Each row was made from one small tree. The marks that hang from a mark follow it in brackets, in alphabetical order. Every link used is in the known rows. Write each row's tree.
Known rows
T{C{G{Q V}} N}: [-39.9  10.4   6.5  35.4 -28.0 -38.8 -24.2 -78.6  -7.5 -38.2   9.6   4.0
  21.3  31.6   6.1 -14.5  53.2  14.3  12.9 -21.6 -11.0]
Q{G{V}}: [-22.4  -0.7  16.3  71.2   4.3 -18.5  -2.7 -22.5 -20.1 -36.7  -5.5   6.1
 -10.5  16.4  32.0   0.0  38.2  39.2   2.5 -11.7  -5.0]
G{C{T{N}} Q V}: [-16.7  29.5   5.8  47.7  20.6 -63.5   3.5 -55.8   9.0 -26.7  10.7   3.7
  11.0  21.1  -7.1  12.3  45.6  15.6  17.5 -23.2 -19.8]
X{G}: [-23.3 -15.7  35.3  32.7  12.2  -2.7  10.4   6.2 -29.7  -9.3   5.2 -19.0
  -2.1  22.3  21.3  23.2  23.0  20.8 -12.1  11.1  -9.4]
T{C N}: [-24.0  11.0  32.7   0.4 -21.2 -12.6  35.4   1.6 -29.8 -34.3   0.7 -12.1
  25.6  23.7   0.9 -15.7  37.5   5.8  33.3  -2.9  -8.7]
G{C V}: [-10.5 -11.5  28.2  62.3  28.8 -36.6   3.0 -50.1 -16.6 -52.3  -1.4 -13.4
 -11.7  21.7  31.4  34.4  20.2  16.1  -2.2 -11.9  -0.4]
Z{Q{G}}: [-34.4   4.2  20.9  31.6  -3.9  13.8  16.9  -7.3 -24.0 -34.9   9.5 -25.8
  -2.7  -7.4   3.7  11.8  46.3  32.4  20.3   2.3  11.8]
C{G{Q V} T{N}}: [-33.9   7.5   4.3  57.0 -32.0 -41.2 -33.9 -63.3   5.1   8.0   0.3  13.6
  25.4  20.5  13.1  -5.7  44.1  14.1   6.5 -29.0 -34.5]
X{G{Q V}}: [-34.9   6.9  13.9  52.6  27.3 -39.9 -24.5 -53.8  -2.7 -37.4  14.0  -1.7
  -7.5  29.0  19.3  29.9  40.6  47.3 -11.4   9.3  -0.1]
T{C{G}}: [-30.4 -36.8  43.5  34.9 -35.4  -1.2   3.1 -39.9 -40.0 -27.9  10.8 -19.0
  17.6  21.3  28.0   5.0  15.2 -11.1  -7.3 -26.6  -2.2]
X{G{V}}: [-28.9  -6.3  19.0  50.8  24.0 -19.3  -9.2 -19.8 -16.9 -30.0  -5.5  -8.3
   0.4  23.4  30.3  23.6  27.3  38.1 -15.3   9.8 -11.8]
T{C{G{Q}} N}: [-36.8   1.6  18.0  19.3 -42.5 -22.9  -4.9 -52.5 -22.6 -18.0  18.7  -6.0
  19.0  29.6  -3.3 -16.0  47.3  -0.7  15.4 -18.3  -8.6]
Q{G T}: [-25.0  -1.6  47.2  46.6 -19.3  -2.1  38.9  28.6 -30.4  -2.8  14.9   7.9
  -0.9  24.7   8.8 -20.1  39.0  25.5   1.0  -7.3  16.9]
C{G{Q} T}: [-31.7 -24.3  37.8  58.1 -38.0 -25.6 -20.8 -57.2 -12.0  15.1  19.1  -0.7
  17.1   7.5  29.9  17.1  20.3  -0.3  -7.9 -35.0 -16.3]
Z{Q{T{N}}}: [-39.3  28.8  40.4  -3.1 -27.3   8.6  41.9  17.0 -10.3 -15.3   2.3 -10.8
  23.5  15.3 -17.9 -12.0  51.8  30.8  42.9  22.8  11.8]
Z{Q{T}}: [-40.4   6.4  56.3  16.6 -20.0   6.5  35.2  -4.7 -17.8 -26.7  10.7 -14.7
  14.5   6.5   5.6  10.8  34.4  32.6  26.2  12.0  31.1]
X{G{C{T} Q}}: [-20.0  -1.6  21.3  40.3  39.4 -39.2  10.2 -30.7  -9.2  -8.8  42.3 -19.9
  -1.2  18.0  -7.1  42.3  25.7   1.5 -26.5 -18.3 -12.5]
Z{Q}: [-37.2  -1.1  41.1  20.2  -6.4   5.4  12.0 -26.1 -18.8 -38.8  -0.1 -32.6
   9.2  -2.0  20.4  31.1  30.2  28.9  29.2  12.4  13.2]
C{G}: [-28.8 -41.3  45.3  55.0 -37.4  -0.4 -10.7 -34.0 -31.2   0.3  -5.8 -12.1
   2.3  17.6  40.5  13.8  16.8   1.7 -10.5 -16.1 -11.5]
Q{T{C{G{V}} N}}: [-34.6  -0.1  25.1  27.8 -46.1 -19.0  12.4 -24.1 -18.3 -21.5   0.3  15.7
  30.8  41.0   3.9 -36.6  44.1   5.2   7.5 -20.0  -2.1]
X{F G{C{T} V}}: [ -2.6  -0.2  14.9  43.0  50.2 -39.3  18.3   4.0 -16.2 -28.7  12.2  -8.0
  -3.1  31.3  24.5  32.9   4.3  11.1 -55.7  -7.9 -45.3]
C{G T}: [-24.2 -40.1  45.6  56.9 -44.2  -2.3  -6.6 -24.0 -23.9  22.3   0.0 -10.0
  26.0   8.3  37.5  14.1   5.6  -9.5 -11.7 -36.0 -28.9]

Which tree is each row?
[-16.2   8.2  22.5  66.7  29.7 -64.2  -5.1 -76.0   4.7 -39.5  21.2  -2.3
   3.6  12.6  16.8  37.9  26.7  15.1   1.0 -30.2  -3.9] -> G{C{T} Q V}
[ -6.3  -1.6  13.9  43.4  53.8 -36.5  12.5  -3.3 -23.1 -47.4   8.6 -11.8
 -25.6  42.5  26.1  32.2  11.6  23.4 -54.9  14.4 -31.4] -> X{F G{C V}}
[-28.9  34.4  12.2  23.1 -16.7 -20.4  41.3  17.0 -19.7 -36.2   9.4  20.8
  18.2  35.8 -16.6 -50.4  63.2  26.2  23.0 -10.5   6.6] -> Q{G{V} T{C N}}
[-31.6 -29.3  59.0  28.1 -48.4  -1.5  24.3 -17.3 -37.6 -14.3  22.0  -2.0
  24.8  28.4  18.0 -15.5  19.4 -10.5  -7.7 -25.7  14.1] -> Q{T{C{G}}}
[ -6.1   4.1  25.3  25.7   2.1 -24.3  38.2   4.6 -14.9   1.4   4.2 -16.4
  17.1  15.2  -7.6   7.0  26.2  -8.2  16.5 -19.6 -30.3] -> G{C{T{N}}}
[-31.9  -6.4  13.8  31.7 -30.6 -20.7 -10.1 -44.8 -20.1 -33.2  -9.0  -4.4
  24.8  30.4  17.7 -19.0  40.3   3.0  11.2 -22.2 -21.2] -> T{C{G{V}} N}
[-34.4  42.9  24.0  15.0 -17.0 -51.5  20.8 -36.3  -2.6 -49.3  19.3  22.0
  23.7  37.8 -10.5 -29.6  60.2  34.3  33.3  -1.5  17.6] -> G{Q{T{C N}} V}
[ -8.0 -10.8  30.6  62.7  26.2 -41.8  10.8 -42.8  -7.3 -32.9   2.7  -8.8
   8.7   9.8  25.4  34.9  13.7   4.1  -2.6 -30.6 -13.7] -> G{C{T} V}
[-25.6  25.0  27.2   5.4 -31.0  -3.3  62.5  42.5 -31.7 -17.5  19.1   8.5
  20.0  32.9 -25.4 -52.0  57.8   9.6  24.2 -12.2   7.1] -> Q{G T{C N}}
[-18.9   2.3  21.8  38.8  26.8 -26.4   0.3   8.3 -26.4 -34.7  -5.8   1.7
 -10.7  36.4  42.0  16.9  13.7  41.1 -42.9  21.8 -34.7] -> X{F G{V}}
[ -7.8  -4.8   9.3  74.7  31.5 -31.9   7.9 -34.7 -19.5 -48.2   5.6  -7.2
 -23.4  19.7  14.6  16.8  34.5  20.4 -10.2 -20.9   1.1] -> Q{G{C V}}
[-21.3  12.6  -1.2  53.3  34.2 -17.4  13.5 -40.2  -4.4 -47.2  16.1 -23.8
   5.0  -8.7  -4.3  23.8  43.5  18.9   5.0 -31.7  -1.5] -> Z{Q{G{C{T} V}}}
[ -4.9  18.2  -9.5  54.9  18.5 -32.4  20.9  -3.8  -7.6 -14.0   3.4   1.0
   5.5  16.6 -11.2  -8.7  46.7   8.8   7.5 -33.5 -32.7] -> Q{G{C{T{N}} V}}
[ -6.3  -9.9  24.4  55.7  13.8 -16.2  32.5   2.0 -24.6  -5.5  21.7 -15.3
  -0.8   6.3   1.3  13.4  22.9  -6.7  -8.6 -38.0 -13.5] -> Q{G{C{T}}}
[-21.1  13.2  37.3  61.5  19.4 -61.9  10.5 -65.1   0.4 -47.3  27.6   8.8
 -10.0  35.5   4.5  19.9  37.7  29.0  -1.0  -7.3  29.8] -> G{C Q{T} V}
[ -6.8  11.8  13.1  44.5  16.2 -41.5  18.6 -23.3  -3.3 -20.1  -7.1  -4.9
  16.1  21.0   5.0  10.4  32.1   5.8  14.4 -23.0 -29.8] -> G{C{T{N}} V}
[-40.8  13.0  21.3  50.8 -39.0 -38.7 -19.0 -51.9   3.0   0.9   8.8  27.1
  12.1  42.3   2.4 -24.8  56.6  32.1   7.0  -6.7   0.0] -> C{G{Q{T{N}} V}}
[-21.6  26.6  -3.6  15.9  11.6   0.1  43.1   8.2 -10.9 -14.3  18.4 -29.5
  14.3  -4.3 -38.9   1.5  55.1   4.5  25.4 -20.3 -16.6] -> Z{Q{G{C{T{N}}}}}
[-11.0   7.7  22.9  28.8  45.9 -42.4  16.4 -11.1 -26.0 -32.5  37.2 -15.0
 -29.0  40.2   4.6  34.1  20.7  18.3 -50.7  15.1 -17.6] -> X{F G{C Q}}
[-28.9  25.2  27.7  36.8  18.0 -43.7   8.1  -1.7  -8.6 -28.4  27.0  22.6
  -8.9  46.9  20.9   0.4  31.6  54.1 -43.9  22.8  -6.3] -> X{F G{Q{T} V}}
[-27.2  19.7  49.4  -5.9 -33.6  -8.9  56.1  24.6 -28.4 -22.5  11.4   0.7
  30.4  35.6 -10.9 -34.7  40.7   8.3  31.1  -0.3   9.3] -> Q{T{C N}}
[-26.1  20.0  13.8  41.3  30.9 -45.6 -14.7 -23.1 -11.1 -40.5  12.2   6.7
 -15.6  36.4  30.3  21.2  28.6  51.2 -41.9  21.5 -24.9] -> X{F G{Q V}}
[-12.3  18.9  20.8  32.8  -2.1 -13.0  57.4  37.1 -24.2  -2.0  22.0   2.8
  -9.1  34.4 -31.2 -28.7  53.5   6.2   8.4  -8.4   2.5] -> Q{G{C} T{N}}
[-26.9  41.2  26.0  -3.5  -6.4 -27.4  37.1  47.1 -15.8   3.3  24.9  14.2
  -1.3  54.7 -15.4 -22.4  45.4  38.5 -23.3  36.2 -21.6] -> X{F G{Q{T{N}}}}
[ -5.8  -4.2   9.7  72.9  29.0 -34.7  15.8 -24.1 -11.0 -27.3  12.2  -5.3
  -1.7  10.2  11.7  15.9  29.6   8.8 -11.0 -41.3 -15.6] -> Q{G{C{T} V}}
[-34.7  15.5  42.3  57.1  -7.6 -49.1  -0.2 -51.2   0.3 -36.2  13.4  21.9
   1.9  29.2  19.5   3.7  40.0  46.1  12.3   3.9  27.8] -> G{Q{T} V}
[-39.0 -20.3  37.6  36.7 -32.0 -23.5 -13.2 -73.9 -27.0 -31.5  30.9 -11.3
  12.1  20.5  20.6   6.9  30.4  -2.1  -4.1 -25.3   8.0] -> T{C{G{Q}}}
[-42.8  19.5  33.2   3.9 -15.5  14.9  51.0   7.9 -29.3 -50.3  34.2 -19.8
  18.7   4.8 -17.8 -17.4  52.9  18.5  19.4  -7.1  37.7] -> Z{Q{G T{C}}}
